What can hang from each mark:
geriz: batig gefi pada pubu subaz
subaz: geriz
povi: geriz
tulefo: geriz
tado: geriz goset
goset: povi tado

Every row comes from one small tree of marks. Brackets hold a mark, then the marks that hang from it, in alphabetical order. Every link used is in the known rows. Which tree was each row made from?
Known rows:
(tado (geriz gefi subaz) (goset povi)): [-1.04  0.63 -0.63  1.52  1.00 -1.82  1.71 -3.58  0.05  0.49  1.78  0.26
  0.32  1.25 -1.18  1.15 -2.17  0.07 -0.74]
(povi (geriz subaz)): [-2.61 -1.39  0.11  1.20  0.49 -0.87 -4.48 -0.17 -0.31  0.99  1.04 -1.24
  1.41 -0.28  2.08 -0.20 -0.19 -1.06 -0.42]
(geriz batig pada pubu): [ 0.33  1.25  0.08 -2.34 -0.30  2.05 -0.44 -0.37  0.03 -1.14 -0.94  0.11
 -0.69  0.73  2.15 -1.29  1.20  1.15  0.98]
(goset (povi (geriz batig pubu)) tado): [-1.63 -1.68  1.49 -0.30 -0.22 -0.23 -2.56  0.18 -0.45 -0.45  0.95  0.00
  1.25 -0.69 -3.06  0.67  2.62  1.50  0.86]
(povi (geriz batig gefi pada subaz)): [ 0.22  2.37  0.40  2.33  0.27  0.03  2.51  0.87  1.27  0.81 -2.72 -0.86
  3.69 -0.64 -1.28  0.26 -0.78 -1.05  1.69]
(tulefo (geriz gefi pada pubu subaz)): [ 1.74  0.55 -0.29  2.07 -0.18  0.45  3.07 -0.16  0.81  1.07 -1.86  0.54
 -2.50 -1.25  0.04  0.16 -2.14 -0.68  0.04]
(tulefo (geriz pubu)): [ 0.03 -2.26  0.11 -0.02 -0.91  0.30 -2.05 -1.17 -0.65  0.13  0.97  0.39
 -3.37 -0.57  4.70 -0.46  1.95 -0.16 -0.68]
(goset (tado (geriz batig))): [-0.42  0.26 -1.55 -2.74 -0.27 -0.17  0.63  2.18 -0.62 -1.06  0.90 -1.03
  1.44  0.17 -0.58 -0.63  2.39 -0.48 -1.62]
(tulefo (geriz batig gefi pada pubu)): [ 2.60  1.59  0.32  1.18 -1.03  1.03  4.66  0.01  0.99 -0.24 -2.93  0.60
 -1.21 -0.76  1.41 -0.15  1.47  0.25  1.27]
(goset (povi (geriz batig pada subaz)) tado): [-1.78  2.66  1.33  0.16  0.17 -0.65 -1.07  0.85 -0.04 -0.19 -1.77  0.35
  2.31 -1.27 -4.71  1.05 -1.27  0.05  0.79]
(tulefo (geriz batig gefi pada pubu subaz)): [ 2.92  2.45  0.41  2.04 -0.14  1.09  4.12  0.34  1.10  0.62 -3.50 -0.88
 -0.18 -0.96 -1.10 -0.01 -0.58 -0.29  1.06]
(tado geriz): [-1.15 -1.31 -1.21 -2.95 -0.41 -0.34 -0.28 -0.96 -0.82 -0.51  1.78  0.03
 -0.81  1.11  4.59 -0.64  1.48 -1.22 -2.20]
(tulefo (geriz batig pada pubu subaz)): [ 1.64  2.67  0.95  0.48 -0.40  1.54  0.44 -0.36  0.10 -0.29 -2.90 -0.66
 -1.09 -1.02  0.02 -0.24 -0.31  0.02  0.49]
(subaz (geriz gefi pada pubu)): [ 3.36 -1.62 -0.38  1.24 -0.45  0.46 -0.75  0.69  0.41 -0.14  0.34  1.55
 -2.81  1.56  4.58 -0.37 -0.91  0.26  0.13]
(goset povi (tado geriz)): [-2.07 -1.54 -0.76 -3.66 -0.28 -1.59 -0.15 -0.21 -1.26 -0.76  2.69  1.10
 -1.25  0.24  0.38  0.43  0.68 -0.21 -2.55]
(tado (goset (povi (geriz pada pubu subaz)))): [-2.59 -0.08  1.31  2.73  0.41  0.09 -3.79 -4.08 -0.42  0.44  0.36  2.87
 -1.21 -0.56 -2.87  1.82 -2.95  1.40  2.47]
(geriz batig gefi pubu subaz): [ 1.37  0.49  0.17  0.89  1.00  0.79  1.14  0.41  0.86  1.03  0.29 -3.83
  2.11  0.94 -0.23 -1.44  0.29  0.27  0.07]

Write each row's tree:
[-2.84 -3.91  0.74 -0.09 -0.09 -0.71 -3.56 -0.44 -1.00  0.38  2.69  1.41
 -0.98 -1.07 -1.87  0.76  1.14  1.32  0.03]	(goset (povi (geriz pubu)) tado)
[-2.42 -0.17  1.38 -0.25 -0.25 -1.39 -2.54  0.28 -0.33 -0.52  0.41 -0.01
  2.54 -0.93 -1.23  0.31  2.50  0.35  0.45]	(goset (povi (geriz batig)) tado)
[ 0.93  0.69 -1.39 -2.98 -0.42  1.32  2.69  1.94 -0.63 -1.35 -0.14  1.23
 -0.92 -0.42 -3.30  0.06  0.77  0.10 -0.06]	(goset (tado (geriz batig pada pubu)))
[-2.16  0.51 -0.01  0.73 -0.10 -0.22 -2.28 -0.09  0.04  0.55 -0.89  0.82
  0.48 -0.81  1.05  0.27 -1.97 -1.09  0.32]	(povi (geriz pada subaz))
[-0.03  1.11 -1.06 -1.51  0.47 -1.52  4.99  0.80  0.30  0.49 -0.17  1.54
 -0.57 -0.39 -4.33  1.12 -3.46 -0.71 -1.78]	(goset povi (tado (geriz gefi pada subaz)))
[-0.63 -3.27 -2.22 -2.54 -0.20 -0.05 -0.40  1.38 -1.19 -0.27  2.80  0.75
 -2.24 -0.15 -0.94 -0.14  0.99 -0.03 -1.93]	(goset (tado (geriz pubu)))
[ 3.34  0.25  0.40  1.26  0.11 -0.55 -1.36  1.16  0.57 -0.33  0.18 -2.03
  1.55  2.53  5.97 -1.28  2.12 -0.13 -0.37]	(subaz (geriz batig gefi))
[ 4.38  0.57  0.27  1.02 -0.18  1.22  0.36  0.91  0.76 -0.79 -1.17  0.10
 -0.60  1.78  3.20 -0.79  0.40  0.49  1.16]	(subaz (geriz batig gefi pada pubu))
[ 1.84  2.19 -0.23  0.34  0.90  1.60  2.86  0.51  1.01  0.45 -1.61 -1.59
  1.02  0.41 -1.28 -1.08 -1.17  0.28  0.82]	(geriz batig gefi pada pubu subaz)
[ 1.26  1.59 -0.79 -0.94  0.89 -0.48  3.90  0.29  0.53  0.44 -0.38 -3.29
  3.01  1.13 -0.03 -0.67  0.40 -1.39 -1.26]	(tado (geriz batig gefi subaz))
[-1.81 -1.99  1.25  4.78  1.15 -1.20 -1.73 -3.61  0.19  1.71  1.79  0.36
  0.75 -0.23 -2.92  1.38 -1.59  1.30  2.11]	(tado (goset (povi (geriz gefi pubu subaz))))
[-2.51 -3.53  2.04 -0.53 -0.13 -0.24 -3.72 -3.04 -0.76 -0.05  2.10  0.91
 -1.06  0.36  2.01  0.49  1.90  1.02  0.57]	(goset (povi (geriz pubu)))
[-2.09 -1.05  0.80  0.21  0.14 -0.29 -2.55  0.40 -0.46  0.61  0.36  1.88
 -1.07 -1.75 -5.03  1.53 -2.60  0.66  0.60]	(goset (povi (geriz pada pubu subaz)) tado)
[ 2.57  2.09  0.60 -0.91 -0.77  0.55 -3.15  0.70  0.07 -1.68 -1.40  0.34
 -0.06  1.77  5.99 -0.76  1.02 -0.25  0.10]	(subaz (geriz batig pada))
[-0.73 -1.66  1.28  0.40 -0.26  0.90 -2.85 -0.58 -0.32 -0.50  0.56 -1.06
  1.59  0.28  1.47 -0.55  3.31  0.43  1.54]	(povi (geriz batig pubu))
[-0.84  1.01 -2.24 -2.16  0.02 -0.36  1.06  2.37 -0.66 -0.10  0.08  1.06
 -0.98 -0.95 -2.76  0.27 -2.85 -1.40 -2.26]	(goset (tado (geriz pada subaz)))
[ 0.87  0.14 -0.91  0.24  0.70  0.78  1.75  0.30  0.92  1.17 -0.29 -0.25
 -1.17  0.18 -0.03 -0.80 -2.92  0.12  0.16]	(geriz gefi pada pubu subaz)
[ 0.81  0.12 -1.86 -1.12 -0.07 -0.97  4.49  2.78  0.22 -0.28  0.64 -1.09
  2.22 -0.05 -1.74 -0.59  2.12 -0.87 -1.17]	(goset (tado (geriz batig gefi)))
